Known rows, with every step that occurs
z-c-b-j: 0.547, 0.229, -0.653, 0.296, -2.503, -0.584, 0.590, -0.134, 1.999, 0.229, -0.400, 1.046, -1.071, -0.493, 1.266, -1.990, -0.357, -0.488, -1.489, 1.565, -0.018, 0.023, -1.889
c-m: 0.253, 1.247, 0.227, 2.317, -1.147, 0.585, -1.785, -0.348, 1.294, -0.344, -0.452, -1.606, -0.367, -0.181, 0.649, -0.914, 0.082, -1.046, -0.662, -0.141, 0.663, 0.126, -0.794
m-p-b-j-z: 1.294, -3.984, 0.453, 2.709, -1.639, -0.042, 1.061, 2.635, 0.475, -0.927, -0.470, -0.290, -1.439, -1.756, 1.134, -1.402, -1.457, -0.393, -2.461, 2.323, 1.820, -0.425, 0.921
z-j-m-c: 0.269, 1.346, -2.507, 0.108, -1.096, 0.217, 0.658, -3.927, 0.725, 1.491, 0.210, -0.421, -0.865, 1.316, 0.791, -0.099, 0.475, -1.056, 0.238, 1.714, -0.453, 1.045, 2.068
j-z: 1.449, 0.355, -0.208, 1.477, -1.484, -0.694, -1.063, 2.615, 0.966, 1.192, 0.036, 0.444, -0.528, -0.711, 0.698, -1.421, -0.182, -0.544, -1.375, 0.883, 0.844, -0.418, -0.197
b-j-m-c-z-p: -1.960, -2.810, -1.915, 0.901, -0.707, 0.252, 0.395, -2.543, 0.883, 0.882, 0.053, 1.495, -2.262, 1.664, 0.585, 0.492, 0.737, -1.542, -0.596, 1.654, 0.426, 0.161, 1.154
z-j-m: 0.812, 1.758, -1.072, 0.677, -1.679, 0.004, 1.314, -0.265, 0.636, 1.365, -1.066, -0.683, -0.756, 0.631, 0.739, -0.231, 0.756, -0.753, -0.343, 2.067, -0.123, 0.584, 0.886
c-b-j-m: 0.553, 0.101, 0.451, 0.973, -2.456, -0.213, 3.012, 0.185, 1.621, -0.328, 0.541, 0.448, 0.216, -0.772, 1.224, -0.907, -0.512, -0.380, -0.794, 0.787, 0.745, 0.844, -1.272
z-x: 1.285, 4.813, 0.598, 0.930, -1.603, -0.622, -3.190, 0.896, 0.793, -0.426, -1.993, -0.542, -0.063, -0.334, 0.659, -2.098, -0.665, -0.269, -0.908, 0.785, -0.555, -1.046, -0.786
m-c-z-j: -0.411, 1.345, -1.367, 0.937, -0.273, 0.650, -1.601, -4.955, 0.873, 2.727, 0.489, -1.006, -1.006, 0.808, 0.876, -0.550, 1.207, -1.209, 0.343, 1.402, -0.993, -0.580, 0.976
c-z: -0.283, 2.035, 0.641, 1.492, -0.629, 0.340, -1.224, 0.473, 1.180, 0.623, -0.538, -0.201, -0.191, -0.365, 0.815, -0.705, 0.884, -0.609, -0.490, 0.870, -0.122, -1.374, -1.349
j-m-c-b: 0.050, 0.873, -1.206, 0.765, -1.034, 0.101, 0.484, -4.333, 1.881, -0.182, 0.573, 0.285, 0.837, 0.142, 1.362, 0.198, -0.136, -0.506, 0.602, 0.387, -0.763, 0.817, -0.700
m-j: 1.339, 1.934, -0.533, 2.034, -0.434, -0.950, -2.060, 1.123, 1.383, -0.632, -0.466, -1.462, 0.827, -0.558, 0.918, -0.916, -0.174, -0.022, -0.747, 1.447, -0.261, -1.383, -0.115
p-z-c-b-j-m: -0.736, -3.892, -0.759, -0.413, -2.447, -0.708, 2.673, 2.459, 1.413, -0.245, -1.130, 1.498, -2.303, -0.799, 1.668, -1.208, -0.491, -1.293, 0.284, 2.177, -0.257, 0.569, -2.023
p-z-x: 0.664, 1.839, 0.557, 0.789, -1.303, -0.908, -3.366, 2.508, 0.205, -0.687, -2.684, -0.726, -1.443, -1.171, 1.036, -1.955, -1.471, -0.945, -0.064, 1.076, -0.824, -1.415, -1.261
p-b: 1.271, 2.861, -0.302, 1.726, -1.594, -0.141, 0.256, 2.614, 0.984, -1.822, -2.754, -1.295, 0.571, -0.178, 1.032, -0.596, -0.972, 0.283, -1.743, 1.894, 0.543, -1.087, -1.438
p-z-c-b-j: -0.146, -2.865, -0.512, 0.163, -2.331, -0.939, 0.374, 1.699, 1.548, -0.073, -0.807, 0.679, -2.323, -1.356, 1.599, -2.031, -0.842, -1.222, -0.588, 1.868, -0.415, -0.625, -2.469
m-p-b-j: 0.780, -1.408, 0.363, 2.603, -1.384, 0.403, 1.089, 1.000, 0.658, -1.868, -1.251, -1.090, -1.101, -1.460, 1.050, -0.673, -1.574, -0.095, -2.417, 2.452, 1.274, -0.766, 0.443
c-m-p-b-j: 0.062, -3.131, 0.867, 3.508, -1.166, 1.267, 0.702, -0.469, 0.823, -2.160, -0.729, -2.306, -1.243, -1.140, 1.038, -0.787, -1.201, -0.878, -1.838, 1.358, 1.712, 0.125, 0.400
b-j: 0.836, 1.447, 0.278, 1.036, -1.929, -0.290, 0.207, 1.497, 1.050, 0.119, 0.029, 0.025, -0.952, -0.628, 0.569, -1.492, -0.948, -0.341, -1.988, 1.073, 1.550, -0.014, -0.340
b-j-m-p-z-x: -0.513, -3.696, 1.241, 0.867, -1.234, -0.257, -0.278, 1.785, -0.150, -0.868, -1.240, 0.285, -3.148, -1.921, 1.121, -1.477, -1.688, -1.407, 0.039, 2.337, -0.091, -0.227, 1.151

Rows
0.125, -2.451, 0.858, 1.959, -1.492, 0.252, 2.346, -1.803, 1.459, -0.814, 0.908, 0.203, -0.692, -1.664, 1.404, -0.290, -0.477, -0.844, -0.745, 1.406, 0.209, 0.598, -0.118  c-b-j-m-p
0.569, 0.653, -0.717, 1.158, -1.711, -0.215, -0.162, -4.412, 1.854, 0.215, 1.733, -0.209, 0.160, -0.656, 1.246, -1.233, -1.099, -0.465, -0.774, 0.107, 0.448, 0.552, -0.717  m-c-b-j
1.253, -3.851, 1.326, 3.177, -1.808, 0.240, -1.325, 1.029, 0.230, -1.252, -0.941, -1.110, -1.591, -1.474, 1.065, -2.856, -1.543, -1.081, -1.539, 1.107, 1.501, 0.062, 0.949  c-m-p-b-j-z-x
0.721, 0.150, -0.148, 2.979, -0.318, -0.211, -2.386, -0.670, 1.522, -1.008, 0.078, -2.589, 0.599, -0.280, 0.985, -1.068, 0.144, -0.920, -0.213, 0.407, 0.275, -0.473, 0.022  c-m-j
-0.812, 0.724, -0.160, 0.357, -1.433, 0.491, 1.047, -0.587, 0.441, -0.864, -1.447, 0.527, -0.363, 0.652, 1.180, -1.264, -0.586, -0.598, -0.006, 1.980, 0.286, 0.023, 0.312  p-b-j-m-c-z-x
0.229, -2.310, -1.313, 1.152, -1.613, -0.090, -1.702, 1.940, 1.398, 1.178, -0.405, 0.881, -2.045, 0.131, 0.773, -2.018, 0.756, -1.585, -0.593, 0.733, 0.634, 0.402, -0.075  j-z-c-m
0.217, -0.679, -0.165, 2.280, -0.768, 0.760, 1.760, 1.299, 0.694, -2.511, -2.561, -0.764, -0.377, -0.696, 1.149, 0.802, -0.492, -0.199, -0.908, 2.646, -0.066, -0.624, 0.365  j-m-p-b
1.138, -2.019, -1.522, 0.531, -2.785, -0.835, 1.362, 5.245, 0.969, -0.104, -1.615, 1.541, -1.830, -0.099, 1.017, -2.398, -0.796, -0.299, -2.528, 2.839, 1.516, -0.261, -0.063  p-b-j-z-c
0.288, 0.423, 0.038, 0.504, -2.012, -0.098, 2.323, 2.153, 0.936, -0.167, -0.136, 0.900, -0.926, -0.161, 0.620, -0.701, -0.405, -0.380, -1.263, 1.424, 1.480, 0.836, 0.290  b-j-m
1.667, -1.475, 0.694, 1.650, -2.556, -1.040, 0.745, 0.754, 1.601, 1.063, 1.553, 0.572, -0.086, -1.486, 1.249, -2.451, -0.884, -0.533, -1.522, 0.267, 1.237, 0.182, -1.543  c-b-j-z
1.152, -2.485, -0.055, 3.084, -0.698, -0.671, -2.471, 0.813, 1.363, 0.228, 1.017, -1.561, 0.050, -0.708, 0.986, -1.766, 0.245, -1.051, -0.339, 0.040, 0.880, -0.370, 0.386  c-m-j-z
-1.568, 0.185, -0.949, 0.601, -0.124, 0.908, 0.020, -2.524, 1.148, 0.819, 0.287, 0.808, -0.541, 0.662, 0.896, 0.434, 1.120, -1.121, 0.858, 1.160, -0.423, 0.015, 0.397  j-m-c-z
1.868, -0.580, -0.521, 2.143, -0.747, -1.349, -1.992, 2.582, 1.164, 0.401, 0.446, -0.544, 0.258, -0.975, 0.987, -1.658, 0.021, -0.294, -0.892, 1.336, 0.358, -1.202, 0.622  m-j-z
0.920, -0.519, -1.761, 0.247, -1.749, -0.798, -1.099, 3.321, 1.223, 1.407, -0.969, 1.951, -1.872, -0.060, 0.771, -1.938, 0.520, -0.813, -1.256, 1.995, 0.095, -0.340, 0.053  j-z-c
1.385, -4.420, -1.773, 4.072, -0.802, -1.063, -2.360, 1.932, 0.892, -1.943, -2.022, -2.325, -0.343, 0.662, 1.113, -0.732, -0.281, -0.856, -1.617, 1.757, 0.626, -1.269, -0.082  c-m-j-z-p-b
1.245, -1.572, -2.022, 0.879, -0.981, -1.672, -2.367, 3.097, 1.477, 0.785, -0.539, 1.019, -1.130, -0.268, 1.063, -1.957, 0.555, -0.584, -0.795, 2.422, -0.450, -1.147, 0.543  m-j-z-c
0.754, -3.673, -2.095, 1.831, -1.830, -1.187, -1.412, -3.311, 1.479, 0.926, 1.447, 0.953, -1.348, 0.412, 1.004, -1.243, -0.816, -1.168, -1.715, 0.705, 0.666, 0.172, -0.169  m-c-b-j-z-p
0.477, 0.800, -2.017, 0.571, -1.351, 0.146, 1.160, -6.130, 1.463, 1.355, 0.548, -0.914, 0.090, 0.787, 1.456, -0.061, 0.507, -0.958, 0.760, 1.303, -1.121, 1.057, 0.242  z-j-m-c-b
-0.174, -1.959, -1.722, 0.386, -1.211, -0.160, 0.783, -4.570, 1.000, 1.237, 0.246, -1.169, -1.141, -0.079, 1.806, -0.024, -0.138, -1.641, 1.746, 1.475, -1.443, 0.661, -0.184  p-z-j-m-c-b
-0.433, 0.652, -0.195, 0.872, -1.140, 0.580, 1.412, -0.542, 0.673, 2.170, -0.559, -0.299, -0.854, 0.698, 0.889, -0.183, 1.916, -1.130, 0.294, 1.929, -0.640, -0.416, 0.369  c-z-j-m
1.958, -2.571, -2.256, 3.143, -0.939, -1.883, -2.084, 3.495, 0.741, -1.593, -2.623, -1.349, -0.169, 0.458, 1.189, -0.554, -0.518, -0.083, -2.173, 2.772, 0.185, -2.104, -0.186  m-j-z-p-b
0.139, -0.031, -1.584, 0.524, -1.637, 0.409, 3.069, 0.010, 0.834, -1.534, -0.846, 0.347, -0.313, 0.486, 1.028, -0.196, -1.119, -0.156, -1.080, 2.077, 1.495, 1.098, 0.859  p-b-j-m-c
-0.059, -0.871, 0.045, 1.743, -0.409, 0.618, 0.489, -0.040, 0.885, -0.821, -0.721, 0.224, -1.373, -0.955, 0.852, 0.451, 0.201, -0.708, -0.535, 1.828, -0.291, -0.052, 0.867  j-m-p
-1.132, -5.415, -0.717, 0.829, -0.828, -0.070, 0.360, 0.024, 1.251, -1.014, -1.539, 0.781, -2.565, -1.515, 1.863, 0.051, -0.033, -1.572, 0.926, 2.681, -2.128, -0.509, -1.418  j-m-p-z-c-b
-0.481, -1.789, -2.119, 0.131, -0.734, 0.002, 0.361, -2.091, 0.211, 1.610, -0.428, -0.775, -2.370, 0.453, 1.165, 0.043, -0.154, -1.677, 1.294, 2.000, -0.672, 0.451, 1.568  p-z-j-m-c
0.761, 0.075, -0.114, 2.766, -0.583, 0.429, -0.358, 0.676, 0.726, -2.201, -2.261, -1.707, -0.391, -1.238, 1.153, 0.073, -0.953, 0.027, -1.743, 2.343, -0.144, -1.296, -0.174  m-p-b
-1.033, -2.394, -0.797, 1.794, -1.575, 0.124, 2.534, 2.814, 0.564, -1.405, -2.815, 0.451, -1.403, 1.162, 0.922, 0.501, 0.403, -0.501, -1.902, 2.903, 0.787, -0.984, -0.643  c-z-p-b-j-m
0.902, -0.374, -1.282, 2.099, -2.116, -0.626, 0.473, 2.713, 0.602, -1.854, -2.849, -0.866, -1.234, 0.770, 0.677, -0.446, -1.206, -0.115, -3.377, 2.520, 1.254, -1.044, -0.619  z-p-b-j
